What can hang from each mark
Z697: Z206 Z832 Z969
Z228: Z373
Z206: Z697
Z142: Z373
Z373: Z142 Z228 Z969
Z951: Z697
Z969: Z373 Z697
Z832: Z697

Every row comes from one small tree of marks. Brackets hold a mark, then the marks that hang from it, in the order of their numbers. Every link used is in the known rows. Which tree was each row made from?
Known rows
{Z697 Z206 Z832 Z969}: [-3.69  0.99  0.07 -1.17 -2.16  3.41  0.75  0.39  0.96  2.84 -1.49  1.03
 -2.69  0.88 -1.73 -0.37  1.17 -1.95  1.26  5.03]
{Z373 Z142 Z228}: [-2.44  1.66 -0.82 -1.34  1.46  1.92 -0.95 -1.28 -0.93  3.53 -5.43  0.57
  0.44 -4.01 -2.23  0.86  1.78 -0.64  2.11  2.08]
{Z951 {Z697 Z832 Z969}}: [-0.31 -2.15  1.38 -2.85  1.07  1.95 -0.31  0.69  3.95  3.37 -0.42  0.93
 -1.83 -1.40 -2.31  0.84 -0.53 -1.98  0.68  3.29]
{Z951 {Z697 Z206 Z969}}: [-1.29 -1.24  0.64 -3.20  0.11  1.74 -0.71  1.08  2.63  3.58 -0.15  1.93
 -0.60 -1.53 -2.87  0.69  0.30 -2.88  1.11  3.80]
{Z228 {Z373 Z969}}: [-1.32 -0.80  0.19 -1.58  2.25  2.60 -0.01 -0.23 -2.36  1.92  0.43  0.99
 -0.84 -1.11 -2.82 -0.49  2.25  0.72  2.41  2.28]
{Z832 {Z697 {Z969 Z373}}}: [-3.05 -1.34 -0.20  1.21 -0.36  1.06 -0.42 -1.54  2.69  3.50 -2.02  1.86
 -1.30 -2.56 -2.97  1.69  0.60 -1.79  2.66  3.67]
{Z969 {Z697 Z206}}: [-1.90 -0.29  2.19  0.72  0.99  0.89  0.81 -3.54  0.89  2.75  1.25  1.15
 -0.74 -0.23 -3.71  2.59  0.93 -1.07  3.43  2.65]
{Z142 {Z373 Z228}}: [-1.05 -1.65  2.86 -1.01  1.49  2.54 -0.08 -1.08  2.59  2.53 -1.15  0.24
 -0.02 -2.91  0.45  1.44  1.45 -1.02  2.45  2.46]
{Z228 {Z373 Z142 {Z969 {Z697 Z206}}}}: [-2.07 -0.24 -1.40 -0.89  1.93  2.05  0.69 -1.15 -3.65  2.28 -1.18  0.84
 -0.71 -1.07 -2.46 -0.38  1.42  0.60  1.70  2.45]
{Z832 {Z697 Z969}}: [-3.34 -1.61  0.90  0.82  0.11  0.97 -0.27 -1.52  2.51  3.28 -2.54  0.58
 -1.28 -2.67 -3.12  1.74  1.21 -1.87  2.56  3.87]
{Z373 Z142 Z228 {Z969 Z697}}: [-1.55  1.75 -0.36  1.06  2.55  1.19  0.32 -3.08 -5.42  3.97 -4.96  1.04
 -0.24 -2.67 -1.20  1.32  1.99 -0.86  2.64  2.06]
{Z142 {Z373 Z228 {Z969 Z697}}}: [-0.42 -1.47  3.11  0.63  2.26  2.02  0.78 -2.44 -0.44  2.82 -0.85  0.58
 -0.51 -2.00  1.25  1.77  1.55 -1.20  2.78  2.46]
{Z206 Z697}: [-0.80 -0.77  1.40 -0.96  1.49  3.22  0.86 -3.82  4.33  2.48  0.77  2.06
 -0.56 -0.41 -3.56  0.31  3.04  0.26  2.21  4.01]
{Z228 Z373}: [-1.36 -1.22  0.34 -2.34  2.02  2.56 -0.42 -0.03  0.41  1.79  0.79  0.51
 -0.30 -1.74 -3.61  0.18  1.73  0.59  2.36  2.17]
{Z951 {Z697 Z206 {Z969 Z373}}}: [-1.02 -1.08 -0.45 -2.81 -0.34  1.82 -0.84  1.05  2.90  3.81  0.36  3.19
 -0.53 -1.46 -2.76  0.61 -0.30 -2.81  1.20  3.58]
{Z206 {Z697 Z832 {Z969 {Z373 Z142}}}}: [-0.96  0.03 -1.23 -0.58 -0.15  4.14  1.37 -2.81  4.08  3.19 -0.79  3.02
 -1.63  0.24 -1.84 -0.71  1.63 -0.41  0.54  5.01]
{Z832 Z697}: [-3.46 -2.14  1.67  0.66  0.94  0.49 -0.33 -2.93  2.99  2.63 -1.85  0.11
 -1.65 -2.46 -4.08  2.03  1.14 -0.48  3.82  2.89]
{Z206 {Z697 Z832}}: [-0.99 -0.99  1.43 -1.05  1.37  3.65  1.32 -4.16  4.77  2.16  0.51  1.21
 -2.07  0.76 -3.11  0.05  2.43  0.77  2.17  4.16]
{Z951 {Z697 Z206 Z832 {Z969 Z373}}}: [-1.20 -1.32 -0.50 -2.94 -0.56  2.28 -0.39  0.71  3.38  3.55  0.10  2.33
 -2.11 -0.25 -2.37  0.35 -0.84 -2.28  1.21  3.80]
{Z206 {Z697 Z832 {Z969 {Z373 Z228}}}}: [-0.36  0.18 -0.62 -0.81  0.22  4.33  0.84 -2.81  3.46  3.34 -0.28  2.68
 -1.52  0.37 -1.83 -0.04  2.27 -0.91  1.61  4.84]
{Z951 Z697}: [-0.27 -2.46  2.10 -2.94  2.13  1.06 -0.87 -0.43  4.13  3.04  0.50  1.34
 -0.64 -2.36 -3.69  1.40  0.00 -1.09  1.91  2.13]
{Z142 {Z373 Z228 Z969}}: [-1.07 -1.27  2.70 -0.27  1.67  2.57  0.32 -1.30 -0.24  2.66 -1.46  0.81
 -0.58 -2.30  1.20  0.76  2.01 -0.91  2.45  2.67]

Which tree is each row?
[-3.82  1.64 -2.71 -0.76 -3.04  3.52  0.68  0.22  0.94  3.30 -2.43  2.89
 -2.56  0.46 -1.23 -1.05 -0.09 -1.63  0.61  4.80]	{Z697 Z206 Z832 {Z969 {Z373 Z142}}}
[-1.64  1.75 -1.93 -0.21 -0.71  2.65 -0.65  0.54  0.09  4.27 -3.09  3.51
  0.44 -3.14 -1.47  0.27  0.89 -2.27  0.74  3.40]	{Z697 {Z969 {Z373 Z142 Z228}}}
[-1.38 -0.94  0.22 -0.98  2.10  2.35  0.72 -1.37 -2.83  1.88  1.06  0.41
 -1.67  0.28 -2.66  0.23  1.68  0.48  2.95  2.53]	{Z228 {Z373 {Z969 {Z697 Z206 Z832}}}}
[-2.04 -0.55  2.24  0.56  0.80  1.39  1.34 -3.77  1.32  2.42  0.93  0.28
 -2.31  0.95 -3.17  2.30  0.25 -0.54  3.36  2.83]	{Z969 {Z697 Z206 Z832}}
[-1.66  1.58 -0.38  0.95  2.45  1.53  0.61 -3.25 -5.05  3.77 -5.09  0.38
 -1.31 -1.83 -0.89  1.14  1.53 -0.50  2.58  2.19]	{Z373 Z142 Z228 {Z969 {Z697 Z832}}}
[-3.95 -0.36 -1.16  0.57 -1.26  1.39 -0.71 -1.41  1.04  3.67 -2.56  1.67
 -1.26 -1.77 -2.89  1.54  1.25 -2.52  3.62  4.24]	{Z832 {Z697 Z206 {Z969 {Z373 Z228}}}}
[-0.96 -0.03 -0.95  1.78  0.89  0.79  0.67 -3.87  1.54  3.59 -0.26  3.64
 -0.32 -1.91 -2.91  1.96 -1.14 -0.23  2.02  1.65]	{Z969 {Z373 Z142} Z697}
[-4.14 -0.78 -0.92  0.75 -1.57  1.31 -0.32 -1.44  1.82  3.41 -1.96  2.01
 -1.55 -1.49 -3.17  1.25  0.83 -2.19  3.11  4.34]	{Z832 {Z697 Z206 {Z969 Z373}}}
[-1.94  1.38 -1.91 -0.41 -0.98  3.29  0.07  0.14  0.77  3.87 -3.38  2.26
 -1.77 -1.44 -0.77 -0.10  0.10 -1.54  0.66  3.62]	{Z697 Z832 {Z969 {Z373 Z142 Z228}}}
[-0.46  0.80 -1.32  1.40  1.47  0.98 -0.10 -3.75 -0.20  4.06 -1.48  3.04
  0.26 -2.49 -2.46  2.64 -0.40 -0.90  3.04  1.42]	{Z969 {Z373 Z142 Z228} Z697}
[-1.69  0.39 -0.47 -0.06 -1.22  3.20  0.42  0.05  2.39  3.40 -0.86  2.65
 -2.29 -0.51 -1.38  0.02 -0.01 -1.24  0.81  3.79]	{Z697 Z832 {Z969 Z373}}
[-1.49 -0.17 -0.09  1.25 -0.19  1.53  1.05 -4.03  1.62  2.97  2.00  2.86
 -2.27  1.16 -3.00  2.02 -0.91 -0.37  3.66  2.45]	{Z969 Z373 {Z697 Z206 Z832}}
[-3.09  0.82 -0.33  1.30  0.80  1.40  1.76 -3.36 -3.08  2.98 -3.34  1.38
 -2.26 -0.25 -1.66 -0.04  0.61  0.22  1.46  2.97]	{Z373 Z142 {Z969 {Z697 Z206 Z832}}}
[-2.05 -0.33 -1.44 -1.59  1.95  2.41  0.15 -0.28 -3.00  2.12 -1.95  0.97
 -0.64 -1.95 -2.38 -1.22  1.71  1.12  1.22  2.31]	{Z228 {Z373 Z142 Z969}}
[-2.20  0.40 -1.72  1.25 -0.46  1.45  1.23 -3.99  1.16  3.22 -0.37  2.92
 -2.10  0.34 -2.55  1.36 -1.47 -0.10  2.45  2.48]	{Z969 {Z373 Z142} {Z697 Z206 Z832}}
[-0.87 -0.41  0.71 -0.92  0.42  4.14  1.40 -2.71  4.23  2.83 -0.15  1.70
 -1.75  0.53 -2.13 -0.24  2.53 -0.69  1.01  5.10]	{Z206 {Z697 Z832 Z969}}
[-2.32  2.21 -0.93  0.74  1.75  1.41  0.33 -3.07 -5.93  3.90 -4.90  1.15
 -0.45 -1.88 -1.29  1.09  2.11 -1.14  2.96  2.55]	{Z373 Z142 Z228 {Z969 {Z697 Z206}}}
[-1.44 -1.53  0.65 -3.28 -0.09  2.17 -0.22  0.84  3.22  3.26 -0.39  1.07
 -2.12 -0.37 -2.45  0.46 -0.28 -2.37  1.10  3.95]	{Z951 {Z697 Z206 Z832 Z969}}
[ 0.27  0.29  0.31  1.37  1.73  1.06 -0.27 -3.71  0.31  3.84  1.03  3.00
  0.06 -1.65 -2.90  3.30  0.18 -1.21  4.25  1.39]	{Z969 {Z373 Z228} Z697}
[-4.51 -0.95  0.14  0.46 -1.04  1.21 -0.16 -1.34  1.72  3.15 -2.47  0.73
 -1.56 -1.62 -3.25  1.34  1.48 -2.27  2.98  4.50]	{Z832 {Z697 Z206 Z969}}
[-3.27  2.57 -3.01 -0.82 -2.35  2.99 -0.54  0.68 -1.03  4.12 -2.98  3.74
  0.04 -1.63 -1.59 -0.22  1.29 -2.87  1.38  4.36]	{Z697 Z206 {Z969 {Z373 Z142 Z228}}}
[-1.50 -2.14  3.18  0.84  0.97  2.10  1.84 -2.57  1.00  2.15  0.28  0.78
 -1.90 -0.30  0.92  0.77  0.64 -0.45  1.96  3.16]	{Z142 {Z373 {Z969 {Z697 Z206 Z832}}}}
[-1.28  0.11 -0.04  1.41  0.03  1.06  0.58 -3.71  1.31  3.27  2.21  3.77
 -0.75 -0.05 -3.45  2.29 -0.34 -0.92  3.67  2.26]	{Z969 Z373 {Z697 Z206}}
[-1.62 -0.78 -1.04 -0.83  2.41  2.16  0.87 -1.42 -3.05  2.17 -1.43  0.33
 -1.36 -1.01 -2.09 -0.33  0.95  1.01  1.48  2.20]	{Z228 {Z373 Z142 {Z969 {Z697 Z832}}}}
[-2.22  0.82 -1.63 -0.07 -1.41  3.10  0.59  0.04  2.01  3.54 -2.54  2.68
 -2.14 -1.07 -1.13 -0.54 -0.45 -1.02 -0.04  3.78]	{Z697 Z832 {Z969 {Z373 Z142}}}
